Each row was made from one path, in order. Every step used is in the known rows, and no mark comes twice. Write each row's path.
(in the rows, 128 means zero)
Known rows:
lona > gerutus > sazus > mulun: [ 90 148 139 122  92 138  69  99 121 101 125 135  98 145 154 106 127 164
 135 128 138 204 144 106 136 165 132 124 131 128 172 121  96 132 117 117
 133  99 106  92  74 126 140 113 123 118 187 121  95 143 134 178 164 145
 150 124 113 103 141 144 172 134 115]
zomor > sazus: [121 152 127 138 124 148 160 120 134 118 135 118 154 127 119 126 122 132
 126 128 132 159 124 112 118 140 135 119 135 138 134 124  93 137 120 148
 110 129 126 115  71 148 123 101 120 110 133 118 120 118 149 147  90 137
 140 110 130 124 126 106 130 118 138]
dulut > lona > retap: [132 123 139 135 128 124  94 159 118 166  98 132 157 116 111  93 113 136
 138 147 107 142 141 119 135  68 132 131 133 146 188 138  83 127 134 126
 109 122 171 151 129 126 117  97 109 162 144 115 155 164 144 133 120 107
 117  92 153 126 155 127 141 121 151]
mabo > gerutus > vodol > pusom > lona > sazus: [123  42 137 132 153 122 219 145 136 135  90 139 177 102 120 131 158 117
 121 119 156  85 126 194  99 135 112 138 133 100  77 102 169  86 134 108
 168 153 118 174 226 142  95 126 136 167 106 142 155  99  84 147 129 129
 129 154 104 137 120 121  89 150 114]
dulut > lona > gerutus > sazus: [106 164 146 155 122 132  68 142 115 140 125 135 107 135 112 122 115 171
 124 128 140 153 141 150 153 129 143 126 120 141 183 125  58 112 120 123
 117 127 114 112 105 125 144 119 112 137 200 121 100 185 136 140 160 129
 132 111 145 143 170 172 179 132 144]
vodol > pusom > gerutus: [151 153 153 133 110 118  75 113 111 104  82 122 155 134 112 113 174 135
 108 136 144 163 123 137 112 123 119 144  91 129 164 119 118 151 157 157
 153 184 118 149 126 143 130 126 109 107 113 113 154 104 131 151 102 132
 121 143 118  87 104 133 136  56 108]
mabo > gerutus > sazus > mulun: [100  96 120 125 125 145 124 112 159 109 124 139  97 125 165  94 129 168
 162 132 130 216 146 125  98 166 106 120 153 116 138 124  88 131  98 107
 129 103 112 101  70 104 139 117 132 109 125 134 172 120 122 162 116 156
 164 134 115 137 144 146 187 146 113]
pusom > vodol > gerutus > sazus: [131 200 112 170 108 130 102 117 134  98 141 111  60 119 121 115 110 139
  73 144 102 146 149 101 139 159 145 122 131 130 160 105 125  87 134 150
 109 197 134 106  40 102 142 139 118 108 145 148 100 147 143 108 107 144
 134 149 124 191 124 157 156  90 158]
lona > gerutus: [139 163 136 121 104 119  94 128 115 127 126 129 158 129 105 123 125 144
 123 126 144 133 124 108 145 112 136 127 118 146 170 129 124 118 121 136
 112 120 107 119 112 133 146 129 119 142 197 116  85 119 143 125 136 141
 129 104 137 125 129 131 143 123 128]
sazus > gerutus > vodol > pusom: [153  37 124 104 137 122 118 113 142 112  90 113 103 137 125 121 161 128
  79 131 136 112 124 147 158 144 128 144 126 120  98 119 118 114 165 127
 167 187 135 170 146 124 129 134 114 114  89 131 123 131  97 122 161 129
 116 152 103  97  84 121  80 145 113]
dulut > lona > mabo > gerutus > sazus: [126  88 130 164 162 137 114 158 125 132 148 144 125 120 141 123 113 166
 150 127 133 185 146 193 129 116 112 122 131 135 118 136  82 106  99 116
 123 150 145 103 107 118 134 134 130 141  86 127 134 184 122 128 106 137
 130 131 146 180 173 174 192 151 136]
pusom > vodol: [146 159 130 158 122 123 118 127 130  97 141 110 148 118 123 114 122 133
 121 142 128 101 137  81 137 119 107 115 158 148 154 102 138 120 134 127
 115 150 139 129  85 106 147 150 120 141 136 135 105 112 141  93  81 131
 127 126 126 156 100 137 109  80 146]
vodol > pusom > lona > gerutus > sazus: [111 156 158 158 116 130  88 115 103 127  90 130 128 154 115 117 140 127
 100 132 148 169 147 191 138 156 136 155 109 144 116  96 135  99 153 114
 171 157 106 125 140 136 126 116 114  75 179 115  54 136 122 167 168 117
 109 138 112 120 121 164 191 112 119]
mabo > gerutus > sazus: [126 121 115 136 142 139 124 133 146 133 126 131 106 111 117  97 118 149
 143 132 133 183 139 124 111 159 120 119 147 121 125 119 104 126  93 113
 126 130 115 108  79 113 149 122 120 108 136 128 158 121 140 127 120 153
 151 121 138 176 140 150 191 140 138]
lona > retap: [136 142 122 123 110 124  85 136 124 157  89 123 147 114 104  88 108 113
 136 141 109 165 126  89 128 101 137 128 141 140 164 127 147 138 129 117
 116 127 164 142 115 128 122 101 112 149 133 116 134 127 145 132 132 114
 131  96 141 135 115 108 150 119 146]
retap > lona > sazus > gerutus > vodol: [137  40 108 123 152 130 129 133 143 148 146 147 133  97 128 146 124 126
 121 111 143  94 114  94 155 190 153 126 143  98  25 152 214 153 142 137
 124 159 138 151 173 145 105 120 108 203  85 138 168 143 101 111 171 115
 150 120 134 118 121  85  74 170 128]
gerutus > vodol > pusom: [132 113 133 105 118 127 143 121 140 105  89 121 123 134 124 127 148 122
  93 126 133  94 125 138 131 137 110 132 115 120 135 115 117 127 166 126
 161 164 140 152 129 120 128 131 128 125 124 140 129 116 103 144 140 131
 120 155  96 124  91 132  78 135 120]
mabo > gerutus: [154 106 120 121 147 125 146 138 144 130 123 136 166 117 113 107 134 143
 153 132 138 148 124 124 108 113 110 125 138 133 130 129 117 119 105 117
 113 121 115 121 112 120 146 130 125 140 141 122 155  95 128 108  93 152
 141 115 137 162 133 132 158 131 132]
pusom > gerutus > sazus > lona: [137 218 137 133 126 118  92  96 112 136 143 124  86 130 130 111 120 115
 144 133 132 113 145 121 117 157 128 134 112 122 193 112  89 172 125 151
 135 137 123 107 130 140 140 116 135  94 112 117 177 121 162 133 127 112
 132 124 148  91 127 151 170  87 124]
gerutus > sazus: [123 166 119 147 127 139  71 121 139 126 122 117  82 125 113 112 111 143
 128 125 123 161 138 108 130 166 129 111 139 123 133 110 114 135 121 132
 120 134 134 113  80 106 152 115 124 114 134 125 137 133 154 141 152 137
 150 116 134 142 129 142 179 119 141]
retap > lona: [132 144 126 136 131 128 101 124 139 122 143 137 159 122 118 130 117 123
 152 125 119 143 122  87 134 157 116 133 125 140  67 149 182 167 142 137
 111 130 128 111 108 129 141 115 109 143 146 124 147 113 136 126 118 124
 140 109 141 159 116 122 145 128 122]
gerutus > vodol > pusom > lona > sazus > zomor: [104 103 150 124 126 121 196 146 128 130  85 120 146 127 133 136 143 122
  91 125 139   4 128 181  98 148 147 146 135 106 107  94 195  99 165 118
 167 110 126 172 191 136  95 117 176 179  74 133 120 136 103 140 167 110
 114 160 101  77 127 112  73 131  93]
lona > mabo: [150 136 127 135 131 124  79 136 117 111 142 124 144 126 131 149 122 129
 131 118 129 148 113 128 140 109 123 118 118 148 105 129 162 134 137 133
 106 158 163 119 120 127 144 131 141 162  78 120  89 127 137 122 113 137
 130 118 148 132 123 125 139 119 126]
zomor > sazus > lona > buziv: [106 191 124 108 150 136 195  96 114 164 160 117 129 127 156 163 118  71
 127 124 161  95 148 131 123 119 103 149 104 151 144 146  31 130 127 148
 109  71  98 103 126 142  99  92 129  67 159 127 102  89 160 144 104 122
 123 105 155 109 120  98 115 123 139]
vodol > sazus: [132 146 122 136 126 134 119 142 134 114 121 112 114 138 116 141 135 128
 137 128  91 148 115 116 125  80 140 107 127 118 135 146 130 123 107 114
 125  99 127 145 113 117 125 148 131  92 129 128 129 106 145 101 109 137
 110 127 123 141 124 114 145 124 145]
dulut > lona > buziv: [127 132 139 117 137 122 101 142 116 160 142 130 124 107 143 145 124 142
 140 129 154 102 152 149 133  76  80 152 116 148 124 138  33 111 138 141
  95  95 113 117 143 110 131 115 123 121 172 130 119 138 151 142 132 132
 121 103 140 124 162 132 122 111 142]
dulut > lona: [132 130 137 139 138 120 105 151 136 126 126 128 150 119 123 125 130 163
 144 131 121 120 134 144 137  85 108 131 129 138 156 125  68 122 136 134
 104 138 138 129 131 120 146 122 129 161 143 127 146 149 138 120 118 131
 132 110 150 126 149 149 137 120 140]
gerutus > vodol > sazus > zomor: [111 141 123  96 114 135 195 155 136 124 127 114  78 155 129 142 118 126
 125 129  85  33 108 127 102 105 162 115 144 104 146 134 169 130 113 106
 140  43 126 153 110 101 124 164 182 107  97 143 132 147 129  87 135 126
 102 161 103 111 138 112  85 150 114]
gerutus > vodol: [137 120 117  98 120 119 149 132 136 124 133 123 115 123 121 128 116 125
 126 123 125  83 126 108 132 132 115 114 141 120 130 113 135 135 137 133
 115 129 144 127 136 119 146 136 141 153 138 140 140 130 114 134 134 139
 143 131 119 125 117 126  75 139 137]
retap > lona > buziv: [121 145 125 112 135 127 101 114 112 162 158 147 130 115 136 149 115  99
 148 125 156 123 139  99 131 137  91 161 114 149  34 157 150 157 148 146
 107  92 100 109 127 117 127 113 102 106 170 123 122 109 146 139 133 121
 132 103 141 150 123 103 130 111 129]
pusom > vodol > sazus > lona: [138 194 132 163 141 119 181 128 127 103 148  97 120 144 138 142 131  77
 132 141  99  63 128 104 140  74 119 110 137 134 187 139 120 119 114 106
 135  92 128 143 120 103 120 171 140  85 125 141 105  84 151  54  74 111
  83 144 128 151 101 137 117 106 151]
vodol > pusom: [137 139 139 127 123 125 100 122 129  97  72 109 141 132 109 117 154 133
 104 129 130 140 127 139 130 129 113 135 106 136 146 124 114 125 160 127
 157 171 132 153 113 116 132 115 115 116 128 119 123  96 131 141 126 134
 122 132 123 134  93 135 143 104 111]
dulut > lona > mabo > gerutus > sazus > mulun: [ 89  66 136 148 144 143 114 134 140 108 150 152 118 130 190 121 128 186
 169 126 130 218 146 182 116 122 105 120 138 129 125 137  58 117 106 104
 124 130 142  94 104 119 125 133 147 151  79 124 141 179 107 167 108 147
 140 139 132 138 181 164 185 150 110]
zomor > sazus > mulun: [ 89 124 131 125 110 155 165 100 136  99 134 124 150 138 164 126 138 153
 145 129 126 193 124 104 117 142 124 117 143 129 141 124  75 139 121 146
 115  91 127 107  55 145 115  97 130 110 130 127 129 107 136 185  99 143
 156 122 116  82 134 106 121 127 110]
vodol > pusom > lona > buziv: [128 128 148 121 134 119 115 111 110 152  98 123 141 129 134 146 153  94
 119 135 154 125 153 192 116  97  78 175  99 152  65 108 106  96 172 134
 153 126 104 142 187 118 113 112 120  67 152 120  73  92 134 171 142 117
  96 132 115 110 110 125 131  83 116]

Write each row's path:
[148 132 130  96 103 122 123 118 115 128 140 140 127 121 125 127 133 133
 133 130 135  86 121 108 108 129 115 128 130 115 149 101 136 164 132 156
 120 143 136 129 149 143 145 147 132 143 120 136 166 140 113 136 114 126
 138 138 114  78 125 124  64  91 125] : pusom > gerutus > vodol
[ 85  93 144 146 123 125 109 148 138 104 115 134 158 103 171 130 137 188
 158 130 130 135 138 132 126 112 107 113 130 105 166 133  71 122 131 131
 107 114 134 140 145 141 113 101 140 227 122 132 181 135 124 165 136 146
 155 110 130  84 174 119 117 131 116] : dulut > lona > sazus > mulun
[136 169 133 103 127 118 187 123 117 131 152 124  99 147 141 158 140  84
 141 129 105  55 112 126 110  90 131 119 111 103 191 141 118 165 111 131
 143  87 125 146 188 139 119 176 147  91 104 135 176 114 133 103 112 110
 102 156 126  80 123 121  72 114 130] : pusom > gerutus > vodol > sazus > lona
[127 159 118 107 143 124 209 133 131 132 144 113  96 146 142 159 120  77
 132 124  92  41 117 129 129  87 130 109 123 106 166 145 117 138 115 105
 141  74 134 147 171 117 123 160 162  88 118 142 145 105 122  94 135 118
  98 149 121 126 122 125  77 168 135] : gerutus > vodol > sazus > lona
[154  73 113 135 145 129  93 130 138 130 124 109  97 144 121 141 147 134
 121 139  90 172 118 125 143  81 167 117 139 122 104 146 130 116 115 119
 130 129 121 152 120 125 128 149 116  88  93 125 125 116 141  77 130 139
 105 125 121 112 125 107 153 135 137] : vodol > sazus > gerutus
[102 150 143 127  89 137  56  94 120 105 135 139  85 135 158 106 140 170
 158 136 132 212 145 108  93 166 120 124 133 113 174 102  92 172 123 146
 134 128 119 104  83 131 141 120 127 102 110 113 176 131 136 194 123 139
 159 137 111  64 142 140 165  76 103] : pusom > gerutus > sazus > mulun
[135 127 125 104 104 132 144 137 115 126 138 131 106 148 120 147 144 120
 140 132 107 107 101 121 100  86 138 113 126 102 158 126 143 160 106 138
 138 102 124 153 150 132 125 176 133  93 113 136 168 133 119 115 107 123
 115 156  96  93 132 119  80 100 136] : pusom > gerutus > vodol > sazus
[133 162 116 136 157 126 163 123 154 143 127 118 106 118 134 103 115 114
 145 130 129 127 148 140 118 159 115 127 131 125 157 127  79 125  97 108
 132 113 113 106 119 111 141 119 134  97 136 129 168 100 139 111 119 142
 138 122 151 163 131 153 194 153 130] : mabo > gerutus > sazus > lona
[143 120 138 149 137 119 107 133 108 130 155 137 171 136 136 150 118 117
 153 118 124 153 118 167 127  90 117 135 134 160  59 101 188 115 142 133
 112 151 154 118 183 140 137 132 151 152  78 119  67 128 127 140 120 113
 113 118 131 114 138 134 137 102 119] : pusom > lona > mabo
[134  53 106 110 145 151 180 113 140 138 150 127 118 134 134 134 128 133
 101 129 133 140 119 115 145 152 155 119 153 125  98 118 102 132 128 146
 124 145 130 131 103 155 114 118 117 108  95 140 119 153 111 123 129 126
 139 132 113  85 115  98  62 160 133] : zomor > sazus > gerutus > vodol
[134  72 107 106 141 134 217 160 152 130 132 126 116 135 125 130 133 116
 150 127 106 116 104 135 104  91 129 106 150 101 127 142 141 118  79  97
 142  87 118 145 143 115 122 171 136  98 130 140 158 121 104  90 101 144
 110 152 109 172 139 124  97 169 138] : mabo > gerutus > vodol > sazus
[126 122 136 108 108 117 159 133 110 150 152 143 160 142 120 139 116 118
 121 122 143  75 127 155 137 112 125 134 138 141 110  92 169 105 134 127
 126 111 113 127 204 146 142 143 141 136 194 127  59 142 103 149 161 114
 124 126 120 101 143 141  85 131 128] : pusom > lona > gerutus > vodol
[129 135 131  96 103 120 137 133 121 132 135 134 136 135 119 126 121 129
 113 120 148  85 112 114 145 122 135 120 131 132 160 122 139 127 127 129
 120 109 121 122 146 142 146 145 132 154 193 133  87 147 114 130 149 133
 137 127 123 126 130 128  75 146 129] : lona > gerutus > vodol
[118  84 144 133 125 123 169 140 123 129  88 124 160 118 126 145 148 110
 108 117 139  69 128 182 120 141 119 124 126 100  86  95 177 105 164 128
 162 165 136 176 221 144 100 116 139 179 108 136 132 106 103 163 162 116
 121 149 103 109 114 118  77 133 118] : gerutus > vodol > pusom > lona > sazus
[150  69 113 137 144 117  72 134 133 132 115 119 136 100 116 131 141 153
 115 127 137 132 124 105 145 136 152 120 140 112 106 132 144 114 132 140
 109 167 131 150 148 144 121 106 108 192  85 120 154 113 136 102 161 145
 149  98 140 100 120  91 138 133 136] : lona > sazus > gerutus
[115 212 110 128 102 128 107 125 142 127 123 115  43 130 123 111 111 162
  79 134  95 119 136 126 108 167 175 133 115 122 152 129 134  99 132 148
 114 131 119  99  51 110 147 113 155 110 113 130 119 170 143 119 159 141
 149 141 127 151 153 144 175 125 118] : vodol > gerutus > sazus > zomor
[136 201 140 114 122 104 131 119 116 133 140 124 156 138 123 131 120 105
 127 127 138  82 129 118 148 112 134 140 103 149 193 143  98 119 133 124
 116  96 108 108 157 139 143 120 134 139 197 116  87  99 143 112 136 120
 122 105 162 117 121 135 140 136 126] : sazus > lona > gerutus
[119 126 133 110 113 123 148 129 121 138 156 158 154 132 123 141 110 111
 128 110 144  99 112  95 152 157 138 145 119 137  87 152 197 154 137 128
 123 111 113 119 141 144 135 140 115 157 201 134 103 146 103 133 153 111
 136 124 129 152 122 127  78 159 121] : retap > lona > gerutus > vodol
[108 171 136 151 115 135  70 121 114 144 143 144 118 138 112 122 102 127
 130 121 137 173 132  92 150 196 148 134 113 142  89 149 168 156 123 128
 128 128 108  94  83 132 140 118 101 114 198 120 100 154 138 141 157 114
 138 108 140 170 136 144 185 140 132] : retap > lona > gerutus > sazus
[127 228 106 122 115 122 114 111 126 170 108 111  67 117 119  97  87  84
  87 144  86 160 149 107 138 138 168 137  97 124 197 152  99 112 137 136
 115 154 164 122 111 122 114  81 128 103 140 126 144 142 156 127 159 105
 127 119 155 162 144 131 188 145 149] : vodol > gerutus > sazus > lona > retap
[127 125 147  98 102 125 139 124 113 109  89 127 139 146 115 125 146 127
  81 122 156  88 121 144 142 130 126 137 105 132 164 125 126 112 158 123
 164 145 118 145 141 137 126 135 118 132 186 130  76 134 107 146 150 127
 119 149 109 127 103 135  72 141 119] : lona > gerutus > vodol > pusom
[129 105 119 160 158 145 113 131 134 130 160 156 134 124 131 128 109 124
 161 111 138 216 121 134 121 185 124 129 129 137  24 158 189 150 106 117
 125 151 137  89  98 122 129 131 117 122  83 126 134 149 116 125 110 123
 130 130 144 201 140 145 198 156 127] : retap > lona > mabo > gerutus > sazus
[153  51 106 102 136 119 119 125 148 136 139 127 101 122 133 123 134 138
 108 132 124 103 123 113 150 134 140 124 156 120  94 116 133 120 140 133
 122 149 142 139 143 120 145 136 123 141  95 133 132 143 109 110 156 133
 140 129 115  94 117 113  71 154 125] : sazus > gerutus > vodol
[160  84 116 173 143 133 113 125 135  97 137 103 107 144 127 130 150 124
 112 153 100 147 124  99 156  84 156 114 162 134 129 132 145 101 116 117
 132 140 127 157  93  97 121 179 105  84  91 133  92 126 133  49  90 133
  85 139 112 130 107 115 124 103 153] : pusom > vodol > sazus > gerutus
[138  63 111 153 154 126  80 133 140 137 141 139 158  98 115 139 136 136
 131 118 139 145 115  93 158 171 154 131 135 116  41 162 200 147 138 139
 112 163 127 144 146 151 111 103  93 196  89 124 166 119 125 105 152 126
 152  98 145 125 122  90 137 142 130] : retap > lona > sazus > gerutus
[132 167 152 144 109 135  50  99 108 108  81 122  95 136 115 101 156 143
 106 137 139 181 137 144 109 169 126 136  98 115 170 105 103 154 146 151
 166 188 122 133  90 130 129 120 104  72 105 113 160 129 138 168 129 131
 134 151 109 100 110 150 168  66 121] : vodol > pusom > gerutus > sazus
[147  68 116 103 147 130 183 147 136 125 157 146 145 123 139 140 120 127
 141 111 139 121 113 145 121 116 110 111 140 129  87 131 162 118 111 115
 117 143 157 121 150 126 132 157 150 164  75 140 115 142  90 119  98 139
 132 143 127 165 133 129  87 157 126] : lona > mabo > gerutus > vodol
[124 191 127 126 130 140 186 116 123 163 113 117 158 131 120 103 106  70
 126 140 114 146 136 102 129 115 151 129 126 142 194 143  87 147 124 135
 118  91 155 127 115 157  87  70 126 102 131 110 134 108 150 135 103  93
 121  97 158 115 111  94 134 138 142] : zomor > sazus > lona > retap
[145  83 122 140 158 131 142 138 135 122 160 157 194 117 134 136 117 121
 160 109 136 177 108 127 118 137 112 140 119 150  22 166 207 148 113 124
 113 150 134 103 126 130 126 138 123 165  88 119 124 126 110 111  86 124
 131 120 153 189 131 125 155 146 115] : retap > lona > mabo > gerutus
[148 108 117 101 167 114 221 133 138 135 166 134 150 129 155 145 117  86
 139 109 141  70 116 149 129 109 109 126 126 130 119 142 136 122 118 109
 125 127 152 110 188 126 129 157 170 156  75 135 126 119  98 101 107 124
 122 147 147 149 128 139  85 171 121] : sazus > lona > mabo > gerutus > vodol
[100 131 144 113  99 125 206 153 111 146 141 135 122 164 130 154 126 116
 127 130 106  32 111 176 106  83 175 138 142 128 127 115 199  95 113  98
 148  24  99 138 180 133 115 172 180 100 160 129  52 168 110 101 150 105
  84 157  95  88 157 134  80 141 112] : pusom > lona > gerutus > vodol > sazus > zomor
[120 136 125 147 135 128 105 142 132 128 135 140 173  96 112 145 116 123
 143 112 138 117 116  81 136 170 135 125 127 114  65 156 202 160 133 138
 105 144 130 135 134 149 112 105 113 206 125 127 172 104 133 127 134 122
 156  97 150 161 125  98 140 133 132] : retap > lona > sazus
